Known rows, with every way that one mark hangs from another
{z663 z274}: [ -9.7  20.0  -2.2  -0.4   5.7  12.6  28.2   9.1  24.4 -25.0  -4.1  -4.7
  20.8  31.3 -19.4 -28.3   4.6 -42.2   5.5  -9.2  30.7  25.7 -16.7 -14.9
 -34.9  33.2]
{z274 z202 {z322 z264} z448 z554 z663 z957}: [ 27.5 -46.1  23.3  -0.9  -3.3  -8.2 -24.1  28.8 -35.3  66.9  -3.6 -19.5
  -8.0 -40.9  52.9  36.4  17.6  37.2  -9.1  -2.1 -18.6   7.5  32.7  13.6
  51.9 -42.4]
{z957 {z274 z448 z840}}: [-11.6  21.9 -18.9  13.5 -10.9  -2.6  -2.7  -8.6   6.3 -16.2  -0.1  -1.3
  -4.1   0.0 -17.2  -9.8   1.1 -17.4   5.4   0.2   3.3 -22.9  -4.5  -8.7
  -9.1  21.5]
{z322 {z274 z202 z448 z554 z663 z840 z957}}: [  3.2 -18.2  12.9   1.3   7.1 -15.4 -19.1   9.8 -17.1  26.2   1.8 -14.2
   3.4 -17.6  34.9  17.7   1.8  25.8  -1.7  -5.1  -0.2  -4.5   7.2  14.6
  33.9 -31.9]
{z322 {z274 z448 {z554 z202}}}: [-10.6   3.4  13.7  -4.7  13.4   1.5  13.5  -4.2  10.0  -6.4  -5.9   0.2
 -10.7   7.9   1.5  -9.1  -2.8   1.3   5.9  10.9  22.2   0.2  -8.2  -1.1
 -26.3 -10.0]
{z322 z264 {z274 z202 z448 z554 z840 z957}}: [ -1.4 -24.4  17.7  -7.5  11.4 -15.7 -17.1   1.5  -3.8   6.8   1.3  -2.6
  -5.3  -9.8  29.8   4.1  -9.5  43.6 -19.3 -13.5  26.2 -16.7   7.4  21.6
   9.7 -52.9]
{z663 {z274 z322}}: [ -3.8   7.9  -1.6  -1.1   5.5  12.4  26.1   7.3  15.1 -15.7  -2.5  -5.3
  14.3  23.7 -23.4 -20.9   4.2 -35.5  12.8  -6.7  17.6  25.3 -12.6 -15.7
 -19.6  33.0]
{z419 {z274 z202 z840}}: [  8.1  22.0 -11.3  18.4   8.7  -3.7 -13.5  -5.3   6.1 -15.7  -1.6   8.2
 -16.7   9.0 -11.9  -4.3  12.2 -25.6 -15.6 -21.1   2.9  12.7  -7.6   0.1
 -13.3   2.0]
{z202 {z274 z448} z554}: [-39.8  42.2 -22.4  -7.3  -0.6  10.1  15.1   2.0  18.9 -44.8  10.0  -0.2
  14.2  33.2  -9.5 -15.9 -21.9 -18.3  17.2  19.5  -9.7 -24.9  -7.1 -12.0
 -42.0  31.0]
{z840 {z274 z202 z663 {z957 z419}}}: [  1.0  -8.9  -0.2   1.5 -10.8   1.8 -13.5   5.0  -3.8   9.7  -7.9  11.3
   8.3  13.4  -9.2   1.5 -12.1 -17.9 -22.5 -11.5  -1.3 -14.1  -3.2   7.2
  -2.7   0.9]
{z554 {z274 z448}}: [ -5.2  15.5   4.6   1.2  11.3  11.7  29.0 -18.9  23.9 -43.5   1.9   2.8
 -15.5  24.7 -13.0 -22.8  -0.1 -20.9   2.5   2.9   8.3  20.8 -22.2  -4.9
 -27.3   0.8]
{z554 {z274 z202 z840 z957}}: [  1.0   9.7   0.9  -1.1  -0.9 -13.8   1.7 -21.5  19.1 -26.6   3.5  -5.9
 -16.3   3.4  -3.5  -5.3  -7.3  -7.1  -4.9 -15.8   3.1  10.0  -8.5   2.6
   0.0 -19.5]
{z202 {z274 z448 z957} z554}: [-37.9  31.6 -20.0 -10.9  -8.9  -2.8   5.4   6.9  18.4 -32.6  12.6 -10.7
  17.1  29.8  -0.1  -6.7 -24.4 -15.9   7.0  14.5 -17.9 -29.7  -7.1  -6.2
 -31.9  23.1]
{z554 z202 {z274 z957}}: [ -0.9  19.1   7.7 -17.4  -3.9  -1.8  35.5 -32.6  36.1 -32.9  -6.3   2.7
 -26.9  12.1 -19.3 -14.4  -5.3 -13.6   2.1  11.2  14.3  18.9 -14.0  -7.0
 -38.5  -7.1]
{z202 {z554 {z274 z663 z840 z957}}}: [-14.7  23.7  -5.2 -18.6   0.5  -2.6  19.6 -24.3  36.8 -32.4   7.2  -0.2
   8.9  16.4 -17.6 -11.0 -16.6  -7.3  10.2  12.9 -10.8   4.4  -6.5 -10.3
 -28.4  13.5]
{z322 z264 {z274 z202 z448 z840 z957}}: [ -2.8 -22.6   6.6 -13.0  10.6 -14.1  -3.5  -0.6  -6.1 -11.8  -3.2   4.7
  -6.5   8.1  19.6  -5.8 -13.5  41.6 -23.6 -10.8  26.0 -20.3  -6.3  17.5
   4.7 -40.4]
{z448 {z274 z202 z663 z840 {z957 z419}}}: [ -5.8   6.5  -7.2   4.6  -6.9 -14.5 -18.1  14.2 -11.5   9.3   9.4  -3.4
  32.6 -13.2  12.3   9.2  -6.1   4.0  -8.4  -8.9  -3.9  -2.6   0.4   4.0
  10.6   4.9]
{z663 {z274 z202 z322 z448 z554 z840 z957}}: [ 10.7 -14.5   6.1  11.5  -0.2 -13.5 -11.7  22.4 -14.2  26.9  -1.7 -30.0
   2.9 -16.6  28.2  23.1   9.0   5.0  12.3 -18.5  -1.8  13.1  14.3   1.6
  43.4 -18.7]
{z274 {z202 z554} {z322 z264} z448 z663 z840}: [ 19.1 -18.3  -9.6 -10.1   8.1  -0.2   2.9   4.8 -34.7  15.1 -11.6   5.6
  -8.6 -21.4  25.0  22.6   2.2  59.0  17.7  15.7 -24.4 -11.2  23.2  -2.2
  45.5 -18.2]
{z448 {z274 z202 z663 z840}}: [-12.0  15.0 -14.2   5.3   8.4  -2.4   1.6  16.3  -9.6  -8.9   4.6   9.7
  22.2 -11.8   7.3  -1.6   3.8  -3.9   6.3   2.4   1.8   9.1  -4.6  -0.3
  -4.1  14.5]
{z554 {z202 {z274 z448 z663 z840 {z957 z419}}}}: [ -4.9  22.6 -10.3  -7.6 -19.3   0.1   8.6 -10.0  -5.3  -5.4  -7.8  -2.0
   1.7  -1.7  -2.7   0.0  -4.8  13.1  15.4  16.1   0.6 -19.4  -0.4 -10.8
  -6.7  12.3]
{z274 z322 z448 {z554 z202} z663 z840 z957}: [ 27.0 -29.1  11.0  -2.5 -15.7 -17.0 -20.8   3.7 -32.2  63.0  -9.8 -22.7
  -9.0 -57.3  32.6  44.1  18.7  51.8  25.9  15.1 -36.9  -3.2  23.7  -4.0
  60.4 -19.3]
{z840 {z274 z202 {z322 z264} z448 z554 z663}}: [  7.3 -28.1   8.2   6.8   9.5  16.7  -6.4  14.9 -19.5  21.1  -7.5  19.9
 -12.5 -11.0   7.8  12.2   3.6   7.5  -2.8   3.2  -4.8  -1.6  12.7  13.6
  14.1 -18.8]
{z419 z274}: [ -0.8  24.0  -5.3  12.7   9.7   9.1   1.1  -6.2  23.1 -23.0   1.8  11.8
  -7.6  27.0 -27.9 -20.8  13.0 -48.6 -20.7 -12.9   7.7  21.0 -20.2  -4.9
 -45.0  23.4]
{z957 {z419 {z274 z448 z663}}}: [ 11.9  18.2   5.9  15.0  -4.6  12.6 -10.4 -11.1   3.7  -0.3   1.7   2.6
  12.0  23.6 -21.0 -13.1   0.7 -22.7 -18.7 -11.5   6.2   3.2  -7.3  -7.0
 -16.7  18.4]
{z663 {z274 z322 z448 z840 z957}}: [  4.4  -9.9  -4.7   2.3  -3.1  -6.8   5.7  13.0  -6.2   2.4  -2.5 -20.9
  11.9   6.9   4.2   3.7   4.9  -1.2  11.7 -10.4  -2.3   9.9  -9.1  -7.5
  23.5  10.3]

Rows
[ -6.0  20.9 -20.4   8.2  -6.3  -0.8   0.0  -0.4  -6.1  -1.7   0.7  -1.2
  -0.1  -8.7   4.0   6.2   0.6  -5.1  10.0   9.2  -7.4 -16.7  14.8  -1.4
  12.0  10.5]
{z957 {z274 {z202 z554} z448 z663 z840}}
[ -0.5   1.6  -3.3  -3.4   4.9   8.6  18.4  -1.3  10.3 -17.7  -2.0   1.2
  14.1  11.2 -21.0 -18.4   1.6  -4.5  14.1  -9.1  22.3  14.9  -6.0 -11.3
  -5.3  20.8]
{z663 {z274 {z322 z264} z840}}
[ 12.3  19.6  12.1  13.9  -8.4   6.2 -17.2 -22.0  14.9   7.4   1.3   1.7
  -1.3   9.4 -33.2  -7.4  -5.1 -23.8 -11.1 -13.6   8.6   1.4   4.9 -10.4
 -23.6  10.6]
{z957 {z419 {z274 z322 {z554 z202}}}}
[  1.1 -28.7  -4.3  -0.2  -3.4   7.8  -1.4  11.3 -14.2  11.0  -7.2  11.5
  -1.8   8.5  -7.0   7.0  -0.7  -7.1  -6.3   6.8 -23.4  -8.8 -14.0   5.2
   9.4  10.8]
{z840 {z274 z322 z448 z663 z957}}
[ -8.8  -8.7  -2.6   4.7  -9.8  -0.3 -10.1   1.1   3.3  -6.7  -9.7   7.2
   1.4  26.1 -15.1  -3.8 -16.0 -16.5 -20.6  -8.7  -3.4 -25.7 -19.5   2.3
 -16.2   4.3]
{z840 {z274 z448 {z957 z419}}}
[ 22.9  -8.6   1.1  12.6  16.8  16.1  -1.0  10.4 -17.7   8.8   1.0  14.5
 -18.3   5.0   7.2   4.7  22.6  -7.6 -18.9  -4.2  -6.6  25.8   2.0  10.6
   8.4  -8.2]
{z419 {z274 z202 {z322 z264} z448 z663}}
[  1.9 -30.5   7.9   5.5  -2.9   5.4 -13.9  14.5 -11.9  29.8  -2.8   4.4
  -1.4  -8.9   2.3  16.6   3.0  -5.3  -2.0   4.3 -22.7  -4.7   0.0   8.7
  15.9  -1.1]
{z840 {z274 z322 z448 z554 z663 z957}}
[ -5.1 -20.6  11.7 -24.2  15.2   0.1  13.3   8.1  -0.9  -4.9   1.3   8.3
   6.7  17.5  24.9  -5.8 -13.3  32.3 -23.5   8.2  20.3  -6.7   0.7  18.9
  -7.2 -30.2]
{z322 z264 {z274 {z202 z554} z448 z663 z957}}
[  3.8 -22.4  -3.0   7.7  -7.6  -4.9 -16.8   7.4 -16.1   9.5 -11.9   5.1
 -13.6  13.8  -4.3  13.5 -16.6  -5.3 -17.9 -11.8 -15.3 -25.2  -4.7   7.1
  12.7 -12.9]
{z840 {z274 z202 z322 z448 {z957 z419}}}
[-10.2  -0.4  -9.5  -3.4   7.4   6.6   6.6   6.0  -6.2  -9.3  11.6  19.0
  24.9 -13.7 -10.9  -8.3   1.1  10.5   8.5   9.8  -1.3   7.9  -6.1  -1.6
  -6.4  23.5]
{z448 {z274 {z322 z264} z663 z840}}
[ 15.8 -19.2  14.5   6.7   2.3  11.2  -4.4  14.6 -21.1  42.9  -3.3 -10.7
   0.1 -26.4  15.9  14.6  22.6   9.4  20.5  14.3 -22.2  15.0  13.7  -7.9
  24.5   5.3]
{z274 z322 z448 z554 z663}
[-14.8  30.4  -1.6   7.8 -13.3   2.1   2.7 -12.2  28.2  -1.5   0.9  -0.5
  -8.0  -8.6 -25.2 -11.9   1.7 -38.6   5.3   4.5  20.0  -7.1  10.5  -9.4
 -39.9  20.5]
{z957 {z274 {z554 z202}}}
[-32.3  27.1 -25.1 -13.0 -14.6 -10.4  -8.8  -8.7  15.5 -26.2  16.7  -5.8
  16.6  10.8 -18.4  -0.3 -29.7  -2.0  19.7   9.9 -28.4 -36.5   0.9 -10.3
 -12.8  28.9]
{z202 {z274 z322 z840 z957} z554}
[ -9.1  -4.5 -11.0  -2.1  -2.9  -9.6  -7.5  12.6  -9.3   6.4  13.1   1.8
  26.8 -17.3  -1.6   5.7   0.8   2.3   5.2   5.1 -19.3   4.2  -9.8  -0.9
   8.0  23.9]
{z448 {z274 z322 z663 z840 z957}}
[ 15.9   5.3  -5.9  12.6   0.7  -7.8 -22.4   3.8  -4.9  10.4   3.5  -0.1
  -3.4  -3.2   6.3   8.3  17.7 -15.6 -22.0 -19.6  -9.9  15.9  -0.9   7.7
  11.6  -2.3]
{z419 {z274 z202 z663 z840 z957}}
[ 24.7 -21.0  11.8   1.5   0.4  -2.5 -24.4   1.6 -24.7  44.2  -3.9   2.0
  -3.9 -51.7  17.6  21.5  13.0  41.4  15.4  -5.0  -4.5   4.4  38.0   1.5
  43.1 -22.6]
{z274 z202 {z322 z264} z554 z663 z840}
[ 12.6 -26.6   6.4   8.4 -13.0 -27.9 -37.6   4.7 -18.2  42.2  -3.5 -30.2
  -9.9 -38.9  21.4  32.6   7.0  32.4  12.2  -7.5 -33.7 -17.6  10.1  -4.7
  44.3 -18.8]
{z274 z322 z448 z554 z840 z957}
[ -5.0  11.6 -10.2   5.2 -11.4  12.3   5.6  -5.5   7.5   1.4   7.0   7.2
   5.2  -1.5 -30.6 -13.5   3.8 -35.4   6.0   8.1  -1.3  -2.6   3.6  -9.7
 -12.1  41.4]
{z957 {z274 z322 z663}}
[  1.8   1.9   6.5   1.2   5.3  -6.5  12.5  -7.2  12.4 -23.9   0.9  -9.8
 -21.9  15.9  11.3  -4.0  -2.3 -12.9 -11.4  -9.2   2.3  16.4 -12.1   5.3
  -4.5 -25.4]
{z554 {z274 z202 z448 z957}}
[  4.8 -25.8  19.3 -14.6   6.9   1.1   0.1   3.3 -10.6   6.0   1.8   5.4
  10.4  14.8  21.5  -7.4 -13.0  33.9 -32.2  -5.6  28.7  -9.8   0.8  19.8
   5.2 -33.7]
{z322 z264 {z274 z202 z448 z663 {z957 z419}}}
[ -6.8  -6.8  15.8  -7.5  16.4  -4.3  -7.2 -10.5  10.9  -9.7   1.0  13.2
  -3.9  -5.2   3.0 -14.0 -11.4  28.6 -10.4 -11.7  41.8  -9.0   8.0  12.9
 -14.4 -34.4]
{z322 z264 {z274 z202 z554 z840}}
[ -2.1   6.0   9.8   5.3   5.6  10.7  13.2  10.7  17.3   2.3   1.7 -11.6
  14.2   6.7 -13.9 -11.6   8.0 -33.8  17.3  -9.1  17.7  30.3   1.8 -12.0
 -13.6  21.3]
{z663 {z274 z322 z554}}
[  0.6   8.5 -19.6   7.9  -7.1  -0.3  -3.5  -1.1 -15.0   6.8   1.8  -0.3
  -6.3 -15.8  -0.1  14.0  -0.7   2.1  15.9  12.0 -20.5 -17.5  19.7  -3.0
  26.9  11.0]
{z957 {z274 {z202 z554} z322 z448 z663 z840}}
[ 15.2  -1.5  11.1 -17.7   9.2  22.0  49.9 -28.4   6.6 -21.5  -6.2  18.6
 -31.2   0.0  -9.4  -7.6   6.4  20.5  17.0  30.7   7.8  29.0  -1.8  -2.1
  -8.8 -13.8]
{z554 z202 {z274 {z322 z264} z448 z663}}
[ -1.5 -26.3   9.6 -18.6   8.3  -1.1   3.5  -3.3  -5.5  -5.1   3.0   9.0
  12.2   5.4  13.0 -10.7  -5.9  43.9 -16.1   2.9  20.6 -11.7 -10.4  15.0
   5.2 -19.3]
{z322 z264 {z274 z448 z663 z840 z957}}
[ 11.6  -3.8   3.5   1.4   2.4  -5.2   5.0  -9.6  -3.8  -9.0   4.0  -9.0
 -10.9  -5.5  20.8   7.7   4.4  11.8   0.4  -4.2  -9.3  16.7  -3.9   8.3
  29.5 -25.4]
{z554 {z274 z202 z448 z663 z840 z957}}
[-10.0  25.4 -13.6 -12.4  -9.7   5.0  19.7 -19.0   7.3 -25.8  -9.1  14.6
 -13.3   0.6 -24.6 -13.2  -6.4   7.6  21.5  16.4  11.0 -15.6  -1.9 -15.4
 -29.9  17.6]
{z554 {z202 {z274 {z322 z264} z840}}}
[  7.1   8.0   0.4   7.2   0.9   4.4  -7.3   3.6  12.6   3.0   7.4   3.3
   4.8  15.0 -10.2  -7.4  17.7 -38.5 -27.5 -10.4  -5.3  25.2 -14.6   2.4
 -20.5  20.9]
{z419 {z274 z663 z957}}
[  1.9   5.1   1.9   9.6  -9.9  10.5   3.8  -1.2  -3.5  25.4   2.8  -2.1
  -9.8 -24.5  -5.5   7.8  12.5 -14.0  17.2  19.0  -4.8  -0.6  19.5  -3.8
   5.1  14.4]
{z957 {z274 z322 z448 {z554 z202} z663}}
